(in the rows, 128 means zero)
Known rows, with every way that one mark hangs from another:
{j146 j655}: [118 133 103 150 124 102 114 157 124 116 144 121 123 155  95 110 160 187
 124 102 118 160 133 119 175 133 136 129 150 111  89 115  68  74  98 139
 135 120 158 140 135  84 166  80 103 131 139  97 126 122 118 105 136]
{j736 {j202 {j419 j877}} j679 j989}: [127 116 148 169 129 168 131 118 113 139 101 138 124 115 128 152 114  83
 148 163 129 164 128 136  51 111 159 155 131 130 117 105 178 139 167 145
  91 132  95 132 122 121 105 142 127 134 105 185 117 155 146 152 137]
{j901 {j202 {j736 j679}}}: [111  97 125 126 154 103 132 142 114  92 118 129 119 138 119 149 127 128
 104 120 140 110 151 132 131 139 146 165 140 106 142 125  88 139  96 114
  95 125 121 148 130  89 174 108 124 124 123 123 114 137 128 140 111]
{j989 {j736 {j679 j655} j877}}: [125 125 148 100  59 108 102 138  96  74  84 123 155 123 139 137 106 149
 166 131 115 109 153 180 107 138 111  96 135 124  66 151 156 148 132 141
 128 101 157  84 101 129 129 121 107 141 124  81 140 120 136 146 113]
{j901 {j202 {j419 {j877 j655}} j736}}: [112 134 105 143 170 113 165 121 160 141 156 128 100 139 132 106 134 126
  89 103 149 157 117  81 149 135 101 140  95 102 196 131  93  97  95 134
 152 142 143 136 158 124 148 122 133  92 132 175 107  83 109 121 100]
{j202 {j419 j877} {j736 {j679 {j655 j146}} j989}}: [149 140 133  84 185 161 155 120 160 160 135 146 138 100 147  74 119 125
 126 157 133 152 129  97 113 116 127 103 117 148 146 127 157 137 157 122
 125  91 126 117 121 150 117 174 159  95 132 193 137 142 135 153 157]
{j728 {j146 j655}}: [115 139 107 161  96 102 106 154 115 137 140 121 150 160  86 112 171 198
 118 112 121 135 121 119 199 143 140 133 150 137 104 102  54  91  92 136
 125 125 139 138 127  76 100  66 130 144 139  97 130 122 118  88 131]
{j989 {j736 {j202 j419} {j679 j655} j877}}: [118 128 158 125  71 140 139 117 118 132  74 142 168 121 137 135  94 105
 165 147 133  74 124 163  76 135 138 131 153 110  65 131 207 133 133 145
  89 123 148  87 108 138 123 157 124 127 118  90 133 123 132 181 117]
{j877 {j419 j679} {j655 j146}}: [126 148 121 133 129  92 118 143 135 158 155 102 115 148 122 110 156 145
 136  84 110 180 102 119 162 133 104  95 134  98 159 141  76 163 106  98
 170 201 132 171 118 111 131 143 117 158 141 135 129 119 117  91 138]
{j989 {j736 j877}}: [129 122 120 105  60 121  85 139  92  96 118 140 137 145 148 162 135 149
 146 120 121 122 159 191 143 134  95 100 113 122 110 126 112 110 127 140
 140 124 115  93 124 107 124 102 110 144 127  64 123 132 140 103 117]
{j728 j146}: [118 122 102 172  88 103 102 159 111 129 136 125 139 156 102 144 157 186
 104 123 120 121 143 163 182 145 125 143 146 130 152 107  74 104  90 137
 106 148  98 136 131  92  71  69 147 140 144  89 139 145 122  82 129]
{j736 j202 {j679 j655} {j877 j419} j989}: [136 109 185 146  92 140 124  98 102 116  58  90 159 104 118 173  83  76
 180 151 120  72 101 164 101 133 180 146 154 143  34 169 207 155 172 120
 112 146 146 104 118 171 122 154 105 158 115 137 143 139 129 161 129]
{j901 {j202 {j736 {j679 j655} j877 j989}}}: [135  99 150  93 140 133 126 103 113  65  84 112 147 105 128 137  79  90
 132 144 132  68 142 143 124 136 159 161 128 166  80 159 147 152 158 126
 121  75 156 103 127 154 144 128 124 123 125 116 135 111 132 162 113]
{j202 j419}: [118 133  99 165 132 125 133 154 146 146 153 152 113 150 120 131 153 163
  95 120 135 122 146 122 138 122 112 126 142 108 153 102 108  84  91 150
 102 122 113 140 141 116 117 101 136 125 143  93 134 129 116 123 131]
{j655 j146}: [127 124  90 124 128 130 103 155 111 148 143 124 135 153 126 115 165 160
 104 109 120 147 158 164 176 130 133 128 143 105 148 113  62 109 100 119
 128 149 102 151 118  65 143 121 137 133 154  95 134 159 139  99 159]
{j679 {j655 j146}}: [125 125 100 125 129 123 115 143 126 149 137 111 142 147 118  86 154 172
 111 104 115 133 148 143 196 133 139 123 165 121 131 134  80  96  92 125
 137 136 146 131 123  86 152 118 136 111 159  97 155 148 127 114 161]
{j901 {j202 {j419 {j679 j655} j877} {j736 j989}}}: [131 146 115 111 171 132 149 114 160 123 183 140  84 116 132  84 115 133
  90 138 135 163 119  61 125 125 110 148 104 181 181  96 125 127 140 126
 168  83 154 122 156 170 142 132 151  65 113 200 127 109 126 131 108]
{j989 {j736 j202}}: [123 122 129 142  67 130  96 139  87 120 120 143 139 162 128 162 148 145
 138 119 129 128 143 183 136 134 123 138 174 114 111 125 114  81 107 115
 101 168 121 125 121  92 161  96 106 126 122  93 119 170 140 117 127]
{j989 {j736 {j202 j419} {j679 j655}}}: [118 142 147 146  83 122 136 128 134 140  88 141 157 141 122 111 118 129
 150 131 137  89 120 150  89 136 131 136 194 115  88 127 184 104 103 128
  75 134 148 121 110 132 142 126 126 116 119 120 137 141 128 178 119]
{j877 {j419 j679} j655}: [125 148 133 153 114  69 124 142 143 114 147  99  99 151 110 126 153 156
 142  87 115 172 109 105 139 139  92 102 134 104 152 149  91 151 101 112
 162 164 140 155 127 141 124 109  95 155 128 128 130 104 105  96 110]
{j736 {j202 j419} j877 j989}: [128 114 138 160 116 174 126 111 112 146 106 145 138 116 132 170 112  84
 130 156 137  82 124 148 104 116 160 157 126 138  97 121 183 106 157 155
 100 118 103 113 127 140 104 130 133 136 123  98 125 134 132 141 140]
{j736 {j202 j419} {j679 j655} j989}: [129 128 152 166 122 155 153 111 140 136  86 133 146 125 110 120 102 101
 138 150 129  85 123 131  82 127 171 161 193 148  85 145 199 110 140 135
  68 109 142 127 115 150 118 124 130 124 124 138 145 136 125 182 139]
{j202 j419 {j736 {j679 {j655 j146}} j877}}: [126 121 133  81 177 134 166 128 159 162 111 144 168 100 144  92 115 129
 128 150 139  77 127 116 122 122 130 103 120 100 122 136 162 148 113 138
 102 102 125 111 131 132 121 179 157 108 144 103 143 127 120 163 156]

Rows:
[133 135 145 141 137 167 138 110 123 180  89 123 144 111 135 113 126  65
 158 126 127 171 104 140  75 116 159 143 126 125 115 142 164 158 170 130
 105 168 118 142  99 105 110 178 135 143 121 194 119 126 141 144 162] -> {j736 {j202 {j419 {j877 {j655 j146}}}} j679 j989}
[142 107 129  98 144 144 125 126 119  84 128 136 131 103 129 162 122 120
 136 150 128  92 140 138 144 115 128 108 110 149 117 157 132 106 149 133
 130  88 110  97 144 149 116 107 124 135 132  99 123 147 130 113 133] -> {j202 {j736 j877 j989}}
[147 123 120 107 115 151  98 110 101 129  96 109 143 118 141 124 128 108
 149 110 116 130 137 181 166 124 134 104 110 145 104 183 122 142 162 131
 154 134 126 122 102 113 113 134 120 158 149  91 132 114 136 105 159] -> {j736 {j877 {j655 j146}} j989}
[130 140 128 159 132 160 125 120 120 141 163 149  92 126 133 135 139 104
 128 154 133 201 123 112  74 106 134 148 123 148 150  80 151 133 165 133
 123 133 105 136 125 130 104 137 130 116 101 184 117 150 142 105 129] -> {j736 {j202 {j419 j679 j877}} j989}
[115 157 132 141  90 112 129 122 128 144 147 142 103 143 142 118 147 133
 156 121 128 217 106 114  81 124  75 111 109 107 157 110 142 127 133 127
 148 169 137 130 118 124 118 134 111 115 104 178 106 118 134 112 105] -> {j989 {j736 {j202 {j419 j679 {j877 j655}}}}}
[113 131 117 181 131 148 140 132 130 155 153 141 108 141 124 147 158 119
 112 138 132 176 120 121 103 118 139 155 121  94 154  86 128  87 114 151
 117 158 107 127 144  99 138 132 125 112 119 159 118 152 132 120 132] -> {j736 {j202 {j419 j877}}}
[127 129 127  87 157 100 138 109 127 149 152 104 125 125 144 127 133  88
 131  89 136 119  89 112 171 141 114 125  81 101 162 134  85 188 115  90
 180 183 129 151 146 116 167 166 127 132 131 138 112  90 121 106 126] -> {j901 {j202 {j736 {j877 {j419 j679} {j655 j146}}}}}
[134 140 117 141 121 109 123 136 134 169 132  98 141 154 126 119 159 133
 124  79 116 132 105 142 195 143 114 106 149  94 142 164  82 127  93 105
 154 200 127 162 125 106 152 127 112 154 155 121 128 119 107  96 144] -> {j877 j419 {j655 j146}}
[117 157 108 151 139 113 142 149 158 133 173 130  98 137 127  85 144 175
 110 132 119 211 137  78 113 116  92 116 105 127 169  88 120 127 115 139
 166 110 145 120 129 137 107 126 139  89 122 167 142 119 130 108 115] -> {j202 {j419 {j679 j655} j877}}
[116 125 127 129 172 117 161 151 164 132 135 162 135 127 126 126 132 146
 116 147 145  98 139  93  93 120 112 113 140  87 157 120 141 116  94 137
  68 108 105 148 138 128 117 129 138 125 133 112 123 142 118 158 125] -> {j202 j419 {j736 j679}}
[139 118 157 100 157 137 160 113 159 104 102 145 155  88 131 116  80 109
 142 169 140  56 129 109  98 118 135 107 127 150  97 164 198 131 154 145
 105  56 138 101 129 190  92 135 140 121 127 111 143 116 121 178 126] -> {j202 j419 {j736 {j679 j655} j877 j989}}
[137 126 136  86 144 143 124  93 119 151 115 104 150 117 144 145 111  59
 125  93 132  73  90 143 193 147 137 134  96 141 127 170 108 149 143  93
 171 173 129 134 139 145 156 154 127 147 137 132 117  96 118 113 133] -> {j901 {j202 {j736 {j877 j419 {j655 j146}} j989}}}
[132 123 108 124 165 148 135 124 147 140 152 162 113 137 124 133 126 118
  77 123 154  80 128 114 145 127 132 159 135 155 163 120 123  83 111 133
 110  98 114 145 154 151 145 102 151 108 132 125 116 119 119 138 114] -> {j901 {j202 j419 {j736 j989}}}
[126 129 130 104 157 119 145 102 151 117 142 141 108 115 134 125 100  85
 118 120 144 104 109  92 120 126 110 138  91 157 155 145 140 154 154 133
 146  99 141 138 144 167 119 139 138 129 118 121 112  68 122 133  97] -> {j901 {j202 {j419 j679} {j736 {j877 j655} j989}}}
[132 144 100 115 138 117 113 146 121 124 170 106 105 131 142  75 165 180
 122 120 106 233 148 117 154 120 122 115 102 122 158  91  76 149 128 113
 187 124 140 126 115  87 137 152 139  99 129 172 145 146 148  86 149] -> {j419 {j679 {j655 j146}} j877}
[132 108 156 150  95 156 115 111  92 126  99 107 142 124 129 208 110  79
 159 141 123  86 100 161 136 130 168 147 138 139  82 139 156 125 160 126
 127 158 107 116 144 146 134 135 111 161 118 120 125 148 129 117 138] -> {j736 j202 {j877 j419} j989}
[120 104 141 106 148 116 134 142 115  78 107 133 141 102 136 165 114 117
 144 152 131 107 156 134 104 126 130 109 109  96 115 139 132 151 132 141
 104 104 107 110 126 119 126 131 119 142 128  89 123 148 127 138 125] -> {j202 {j736 j679 j877}}
[107 128  94 164 132 112 125 143 138 145 169 146  96 163 122 121 152 149
  72 103 141 143 137 108 124 132 119 165 127 120 181  65  89 138  92 140
 127 128 125 170 132 100 136 112 146 117 125 117 121 109 129 123 107] -> {j901 {j202 {j419 j679}}}
[126 142 126 149 108  78 128 144 146 118 162 105 110 144 109 116 137 180
 122 112 110 140 118 106 158 136 110 115 152 128 137 121 103 128  98 109
 162 144 148 138 141 147 140 108 109 126 129 132 151 129 114 106 120] -> {j877 {j419 {j679 j655}}}
[131 149 103 119 137 107 112 144 119 131 156 100  99 132 136  89 172 158
 135 103 108 252 142 119 139 120 101 109  89 104 173 121  62 165 128 109
 184 171 128 146 107  73 125 151 122 130 132 171 125 121 142  71 147] -> {j419 j679 {j877 {j655 j146}}}
[145 114 150  68 155 143 128 111 117 104  83 113 161  87 144 131 106  87
 163 138 121 114 131 147 124 122 136  91 107 135  98 196 141 174 171 112
 121 119 120 124  97 129 112 156 123 161 142 110 122 124 133 137 149] -> {j202 {j736 j679 {j877 {j655 j146}} j989}}
[123 143 117 114 165 123 144 113 171 126 168 148  96 133 120  83 112 136
  83 127 142  96 120  76 139 130 124 154 146 176 163 109 127 113 114 117
 133  79 156 144 148 176 143 116 153  83 119 144 132 108 119 150 106] -> {j901 {j202 {j419 {j679 j655}} {j736 j989}}}
[142 134 144 124 103 130 100 129 106 104 139 118 112 116 138 170 119 116
 151 138 120 137 120 135 120 119 118 108  98 153 116 117 129 171 165 124
 162 127 112 124 130 161 104 127 114 170 115 126 127 127 131  97 118] -> {j736 {j877 {j419 j679}} j989}
[145 103 149  89 144 144 120 129 107  70  93 132 144  97 134 173  98 106
 157 161 127 101 154 151  94 118 137 112 105 136 102 154 153 154 175 128
 103  85 105 106 120 142 107 123 116 153 125 103 126 143 135 143 126] -> {j202 {j736 j679 j877 j989}}
[113 153 129 135  84 117 134 127 143 149 149 149 129 151 122  97 135 157
 140 129 131 126 118 121 105 132 106 131 174 130 129  97 151 105 103 123
 111 137 153 132 119 139 137 118 130  94 110 121 136 135 130 143 114] -> {j989 {j736 {j202 {j419 {j679 j655}}}}}
[135 105 132 109 150 130 121 127 111  85 112 132 122 127 124 151 118 105
 114 130 137  98 151 139 121 134 155 166 143 153 130 140 120 137 134 113
 100  98 119 146 130 121 156 104 128 133 124 135 112 138 135 150 112] -> {j901 {j202 {j736 j679 j989}}}
[143 131 147 127  99 113 107 119 125 104 131 103 120 116 124 141 107 133
 150 133 113 123 116 123 137 127 122 109 121 173  98 140 153 155 161 116
 175 113 147 107 132 186 108 125 116 142 124 131 148 118 125 113 119] -> {j736 {j877 {j419 {j679 j655}}} j989}
[139 139 115 126 171 159 147 134 153 129 169 157 104 122 133 125 131 134
 105 155 138 159 130  90 118 107 104 106  96 144 181 121 130  86 141 137
 140 102 100 118 153 159 114 119 147  99 127 175 116 147 124 115 125] -> {j202 {j419 j877} {j736 j989}}
[126 120 162 108 141  94 156 122 142  97 103 105 153 104 122 144  92 127
 156 147 129  69 112 108 129 139 126  99 121 106  96 162 152 149 120 119
 129 122 142  97 147 168 132 142 111 133 130 123 144 128 109 142 117] -> {j202 {j736 {j679 j655} {j877 j419}}}
[125 127 151 101  89 163 130 111 106 176  78 141 180 117 155 117 113  92
 163 144 126  85 120 180  96 134 143 130 148 101  67 119 189 150 134 134
  88 145 135 105 105 110 137 180 150 128 124  95 138 137 145 169 151] -> {j989 {j736 {j202 j419} {j679 {j655 j146}} j877}}
[112 124 100 179 133 137 129 139 125 149 154 137  94 151 138 132 150 135
  77 110 142 170 138 117 130 127 122 162  93 110 177  70  84 103 106 142
 143 136 115 145 151  95 150 112 144 108 130 161 113 109 134 113 111] -> {j901 {j202 {j419 j877}}}
